What can hang from each mark:
Z313: Z322 Z638
Z491: Z817
Z322: Z313 Z817
Z245: Z608
Z608: Z245 Z824
Z638: Z313
Z817: Z322 Z406 Z491
Z824: Z407 Z411
Z406: Z313 Z608
Z363: Z406

Known rows, with every way that one mark hangs from another:
Z313[Z322[Z817[Z406]] Z638]: [ 19   2   6 -18  -2  -7   0 -13  -2 -20   6   8  -6  -3 -31 -26  -9   6
 -26 -28   5  22 -13   7]
Z245[Z608[Z824]]: [-19   0  -6  -9  24  -2  12   0 -22  -2  -1 -11   9   1  12 -15 -26   7
 -15   4  -9   2 -14  10]
Z363[Z406[Z313]]: [ 22   0   1  -5   7 -29   8   1   6  -3 -15  -6  15 -17  17 -18   8  17
   7  -1  -5   4  -5  12]
Z406[Z608[Z245]]: [ -6  11 -10  -6  21  -2  -4  -7 -12  11   6  -1  15   2  -4 -11  -2  -3
   2   1  -8  -2   8  -5]
Z638[Z313[Z322]]: [-12   2  13  12  11   0  -7   5   2   1  -8  20   0  13  -3 -15  15  11
  -6  -2   9  13   1  -8]
Z817[Z322 Z406 Z491]: [ -2   6  -8   9  20  -4  19  -9 -23  -9   6  -3  -5   2   8 -25   1  11
   1  10   3 -12   6   8]
Z491[Z817[Z406[Z608[Z245 Z824[Z407]]]]]: [-31  18 -14 -13  34 -17  15 -15 -39  18  -4 -17  18 -11 -28 -49 -26   6
  -1   2   3   5 -13   1]
Z817[Z322[Z313] Z491]: [-11  11  -3  16  15 -18  15  -3  -1 -16   2   9  -8  -9  19 -19 -12   2
  -4  -3   9  -8 -14   0]
Z363[Z406[Z608]]: [ 19  -5  -4 -16   6 -12   5 -13 -10   4  -2 -16  28  -6  -2  -9  -4   7
  -5 -14   0  -1  -8   3]
Z406[Z313[Z322] Z608[Z245]]: [ 11  20 -15  -7  53 -11  -2  -2  -8  -2   1  18  14  -4  11 -31  20   4
   0  -7 -12  11   7  -2]
Z363[Z406[Z608[Z824[Z407 Z411]]]]: [-19   4   1 -19  22 -17   3 -28  -6 -11 -11 -28  49 -12  11  -4 -17   6
  -8 -22   7   5 -11  23]
Z638[Z313[Z322[Z817[Z406[Z608]]]]]: [  9  10  17  -7  27  -5   6  -8 -15   2  10   6   6  25 -32 -27   2  20
 -27  -9   4  16 -15   4]
Z608[Z824]: [-28   5  -3   0   7  -7   2   6  -6   7  -7   1   9   3   6 -11 -20  -5
 -11   2  -1   6  -5   0]
Z608[Z245 Z824[Z411]]: [-48  12   9   5  19 -16  -9  -4   4   9  -7  -6  20   1  15 -13 -18  -8
  -5   4  -9  10  18  17]
Z817[Z322]: [ -8 -10  -7   3  10   8   1  -6 -10  -5   5   4  -4  -3  19  -2 -11  -3
  -1 -15   4  -1   3   1]
Z406[Z313[Z322] Z608[Z824[Z407 Z411]]]: [-10  25  -7 -16  70  -5   3 -16  -5 -28  -2   2  34  -6  23 -11  12   5
 -13 -28   3  17 -16  21]
Z363[Z406[Z313[Z322[Z817] Z638]]]: [ 39   2   3 -23   5 -27   1  -5  17 -26 -15   4  16 -22   7 -28  -8  15
 -10 -40   9  26 -25  10]
Z817[Z406[Z608[Z824[Z407]]] Z491]: [-19  30 -19  -9  38  -9  20 -18 -32  -7  -2 -12  25   1 -13 -27  -7  10
  -4  14   5 -12 -17   6]
Z322[Z313[Z638] Z817]: [  2   6  13 -13 -17 -18  -1  -6  19 -19   5  -2  -7 -14 -20  -5 -30  -4
 -17 -32   8  13 -38   2]
Z817[Z322 Z406[Z313[Z638]] Z491]: [ 11  17 -16  -3  38  -2  20  -9 -18 -23   2  -5   6 -15  12 -27  10  11
   4 -11   1  -6 -16   9]
Z608[Z245 Z824[Z407 Z411]]: [-54  16   2   3  18 -18 -11 -17   2  -6 -13  -5  19 -13  14  -9 -14  -1
   6   4   3   8  12  18]
Z824[Z411]: [ -5   3  14   0  10   2  -2  -7   9  -9   7 -12  10   4   9  12   6  -1
  -5 -11  -4   3   6  17]
Z322[Z817]: [  6   4   8  -6  -4  -6   2  -2   5  -7   3  -5  -4   5  -3   0 -22   3
  -7  -9   6   6 -13   5]
Z406[Z313[Z322[Z817]] Z608[Z245]]: [ 22  22  -7 -12  48 -15   2  -2  -2  -8   5  14   9   1   6 -30   0   7
  -8 -14  -7  17  -8   5]
Z406[Z313 Z608]: [ 20  16 -10 -13  44   3   9   0 -12  -4   8  -7  17   1   7  -2  13   4
  -1 -11 -10  -3 -18   3]
Z406[Z608]: [  9   5  -8 -11  22  11   4  -6 -13   2   9  -8  15   7  -6   3   2  -3
  -7 -11  -3  -4  -8  -3]
Z817[Z322[Z313] Z406[Z608] Z491]: [  1  15  -8   4  36 -15  25 -15 -26  -9  18  -3  -1  -2  -5 -30  -4   7
 -17  -2   0 -12 -18   6]

Rows:
[ 26  31  -1 -11  22 -14  21  -4  -4 -23   2 -14   4  -8 -11 -25  -1  17
  -3  -5   1   1 -33  13]
Z322[Z817[Z406[Z313[Z638]] Z491]]
[ -6  -9   5  -9   3 -11  19 -11 -16  -7   9  -9 -14 -24 -24 -38 -26  -2
 -15 -38  10  10 -33   2]
Z491[Z817[Z322[Z313[Z638]] Z406]]
[ 14   2   2 -17  -3   1  -6  -6  11 -24   0  10   0  -5  -9  -9 -15  -3
 -19 -40  13  21 -20  -2]
Z313[Z322[Z817] Z638]
[-29   5   0 -10  33   0   7 -22 -14 -27  -3 -22  19 -10  20   2 -16  12
  -5  -6  -1   3 -13  30]
Z245[Z608[Z824[Z407 Z411]]]
[  4  24  12   6  -2 -33  16   3  13 -14   2   0  -9  -2  -3 -16 -21   9
 -11   4  10  -1 -31   4]
Z322[Z313 Z817[Z491]]
[  2  14 -12 -10  29  -8  21 -21 -24 -19  17  -9   8 -11 -14 -28  -6   0
 -18 -25   3  -9 -29   1]
Z817[Z322[Z313[Z638]] Z406[Z608] Z491]
[  4  24   8  -4  -5 -23  10  -3  14 -26   1  -5  -3 -11 -10 -13 -26  -1
 -12 -19  13   3 -41  -1]
Z322[Z313[Z638] Z817[Z491]]
[ 21  16 -14 -25  39  14   4  -6  -8 -13   7 -11  26  -9  -1   1  10  -2
  -2 -33  -5   1 -30  -2]
Z406[Z313[Z638] Z608]
[  9  24  12  -6  -6 -31  16 -10   4 -21   6  -6  -7 -11 -30 -28 -18   8
 -18  -6   7   4 -37   8]
Z322[Z313[Z638] Z817[Z406 Z491]]
[ 20   5 -10 -14  59   4  33  -4 -40   2  16 -19   7  -4  -2 -35  -5  11
  -8 -26  -2   1 -24   8]
Z491[Z817[Z322 Z406[Z313 Z608]]]
[ 30   5  -7 -17  29 -19  12  -5  -7  -2  -5 -15  31 -11  11 -14   9  14
   2 -11  -9  -1 -15   7]
Z363[Z406[Z313 Z608]]
[  1  19 -19 -24  54   3   2  -1 -11 -13  -3   7  32  -6   6 -26   1  -9
 -22 -40  -2  18 -28  -3]
Z406[Z313[Z322 Z638] Z608[Z824]]
[  7  22  -6 -18  55 -12  11   5  -8 -10   0   8  19  10  11 -28 -20   3
 -30 -24  -1  22 -28   7]
Z406[Z313[Z322[Z817]] Z608[Z824]]
[-35   2  -7 -11  46   5   9 -34 -30 -15  12 -16  26  -2   8  -8 -13   3
 -18 -24   2   2  -6  28]
Z817[Z322 Z406[Z608[Z824[Z407 Z411]]]]
[  0 -12   1  -2  16   1  22  -4 -28   6   9 -13 -11  -4  -9 -34 -18   6
  -6 -14   8   3  -6   5]
Z491[Z817[Z322 Z406]]
[  5  21 -19 -18  38   3  -4  -9  -9  -4   2  -7  26 -16   1 -11   8  -4
   8 -21 -12   4 -13  -4]
Z406[Z313[Z638] Z608[Z245]]
[ -1   5  25   4   6 -16   5  -2  -3   0   1  14  -9  19 -26 -31   0  24
 -21   3   5  19  -6   7]
Z638[Z313[Z322[Z817[Z406]]]]
[ 14  20   7   1   5 -18  20  -4  -8  -9   6  -9  -5  10 -15 -23 -10  17
  -9  17   3  -5 -11  11]
Z322[Z817[Z406 Z491]]
[ 14   0  -3  -1  37  -5  27   2 -27   1   6 -10  -9 -10   5 -39  -6  13
   1 -12  -1   5 -15  10]
Z491[Z817[Z322 Z406[Z313]]]
[-24   1   8  -9  35   0  10  -7 -13 -11   4 -23  19   4  20  -4 -20   6
 -19  -6 -12   3  -7  28]
Z245[Z608[Z824[Z411]]]
[ 28   9   3  -5  37 -17  23   8 -14  -1  -2   5  -8  -6 -13 -52  15  16
  -8  -8  -2  18 -11   6]
Z491[Z817[Z406[Z313[Z322]]]]
[ 38  35 -14 -22  52  -1  13  -4  -4 -35   6  -2  23  -1   6 -21  -1   6
 -14 -37   9  10 -40  -2]
Z406[Z313[Z322[Z817[Z491]] Z638] Z608]
[ 23   8  -6 -14  26  -7   5  -6  -3 -18  -2  15   0 -14 -12 -31  26  10
 -11 -18  -6  18  -9   8]
Z817[Z406[Z313[Z322 Z638]]]
[-24   5 -11 -11  12 -30   0  -8 -14  23 -15 -12  40  -7   5 -34 -29  -2
  -7   1  -7   5   5   1]
Z363[Z406[Z608[Z245 Z824]]]
